Each row was made from one small tree. The marks that hang from a mark follow it in brackets, in alphabetical order. Every link used is in the known rows. Write each row's tree.
In the rows, 100 means zero.
Known rows
nidegif{kevak{gamep kagu zude} sura}: [120,76,83,128,117,94,100,89,103,172,83,106,112,131,124,70,154,137]
sura{kagu}: [121,107,106,59,126,127,83,112,77,166,66,96,140,98,136,78,141,93]
sura{kagu nidegif{kevak{gamep lafu nira}}}: [123,91,85,83,131,92,110,119,93,144,82,88,98,122,138,81,129,113]
zude{kevak{gamep kagu lafu nidegif nira}}: [103,86,67,99,115,66,112,89,123,134,67,87,79,125,137,62,135,116]
gamep{kevak{lafu nidegif{sura{kagu}} nira}}: [116,91,81,100,121,95,97,72,101,150,99,106,92,114,146,87,126,112]
lafu{kevak{gamep kagu nidegif{sura} nira zude}}: [108,87,85,141,119,60,105,84,144,142,89,87,107,120,152,72,158,127]
nidegif{kevak}: [122,104,90,75,119,128,76,116,65,168,77,102,130,117,130,65,141,121]
kevak{gamep kagu lafu nidegif nira zude}: [101,73,83,113,105,59,112,95,134,141,77,100,92,116,134,67,139,122]
gamep{kevak{kagu lafu nidegif{sura} nira zude}}: [109,78,66,133,102,74,101,76,125,147,108,117,85,120,139,81,136,135]
zude{kevak{gamep lafu}}: [117,101,74,75,110,99,90,112,102,153,63,86,107,122,106,60,149,109]
sura{nidegif}: [114,120,94,58,119,127,89,145,71,160,74,95,140,101,142,72,161,116]
zude{kevak}: [119,116,79,65,119,119,83,117,81,156,66,92,127,113,123,66,148,109]
kevak{gamep kagu nidegif{sura} nira zude}: [104,76,87,131,116,66,120,81,129,157,80,102,100,117,148,73,154,130]
gamep{kevak}: [114,107,75,77,122,127,70,115,72,164,73,107,132,111,124,73,150,116]
gamep{kevak{kagu nidegif nira}}: [99,89,69,102,125,93,92,93,94,145,78,107,104,115,156,77,136,122]
nidegif{kevak{gamep lafu} sura{kagu}}: [130,86,96,97,120,110,94,83,90,172,84,96,104,126,118,72,137,114]
sura{kagu nidegif{kevak{gamep nira}}}: [119,95,87,83,146,98,111,122,83,147,71,87,113,121,150,84,136,113]
kevak{gamep kagu lafu nira}: [112,86,85,99,104,86,100,104,119,165,68,97,97,109,125,66,140,116]

Which tree is each row?
[108,85,70,118,111,67,118,73,129,150,79,90,72,128,139,66,141,125]
zude{kevak{gamep kagu lafu nidegif{sura} nira}}
[118,79,76,109,111,87,98,97,106,161,77,100,88,125,126,65,129,127]
nidegif{kevak{gamep kagu lafu nira}}
[114,90,66,99,111,78,105,100,123,150,66,89,85,120,120,66,136,114]
zude{kevak{gamep kagu lafu nira}}
[129,96,90,105,111,114,87,101,86,172,97,111,125,121,125,73,149,134]
nidegif{kevak{zude} sura}
[103,78,64,116,107,73,94,93,118,134,95,114,91,117,137,79,128,125]
gamep{kevak{kagu lafu nidegif nira zude}}
[107,72,85,131,101,60,118,78,139,156,90,103,85,118,137,69,146,131]
kevak{gamep kagu lafu nidegif{sura} nira zude}
[107,95,89,128,123,76,100,82,129,150,81,82,106,117,160,68,157,125]
lafu{kevak{gamep kagu nidegif{sura} nira}}
[114,86,99,99,119,81,114,74,116,159,81,91,93,113,144,76,136,108]
kevak{gamep lafu nidegif{sura{kagu}} nira}
[114,103,104,98,136,97,90,84,106,149,76,76,128,117,151,73,159,102]
lafu{kevak{gamep nidegif{sura{kagu}}}}
[118,92,65,102,104,90,84,111,110,149,95,114,105,112,115,81,133,123]
gamep{kevak{lafu nira zude}}
[125,97,87,87,136,97,107,128,88,139,92,99,120,114,149,94,129,115]
sura{kagu nidegif{kevak{nira zude}}}
[107,94,70,86,116,71,109,98,115,136,68,84,87,124,131,61,138,114]
zude{kevak{gamep lafu nidegif nira}}
[112,81,73,115,129,78,115,126,107,144,80,99,105,125,142,78,146,136]
sura{nidegif{kevak{gamep kagu nira zude}}}
[111,97,77,93,110,88,103,83,107,153,76,87,94,130,125,58,154,120]
zude{kevak{gamep lafu nidegif{sura}}}
[115,91,96,122,134,66,106,83,135,137,87,80,116,116,153,83,150,108]
lafu{kevak{gamep nidegif{sura{kagu}} nira zude}}
[110,80,84,113,117,77,106,108,124,158,66,101,112,110,129,75,150,121]
kevak{gamep kagu nira zude}
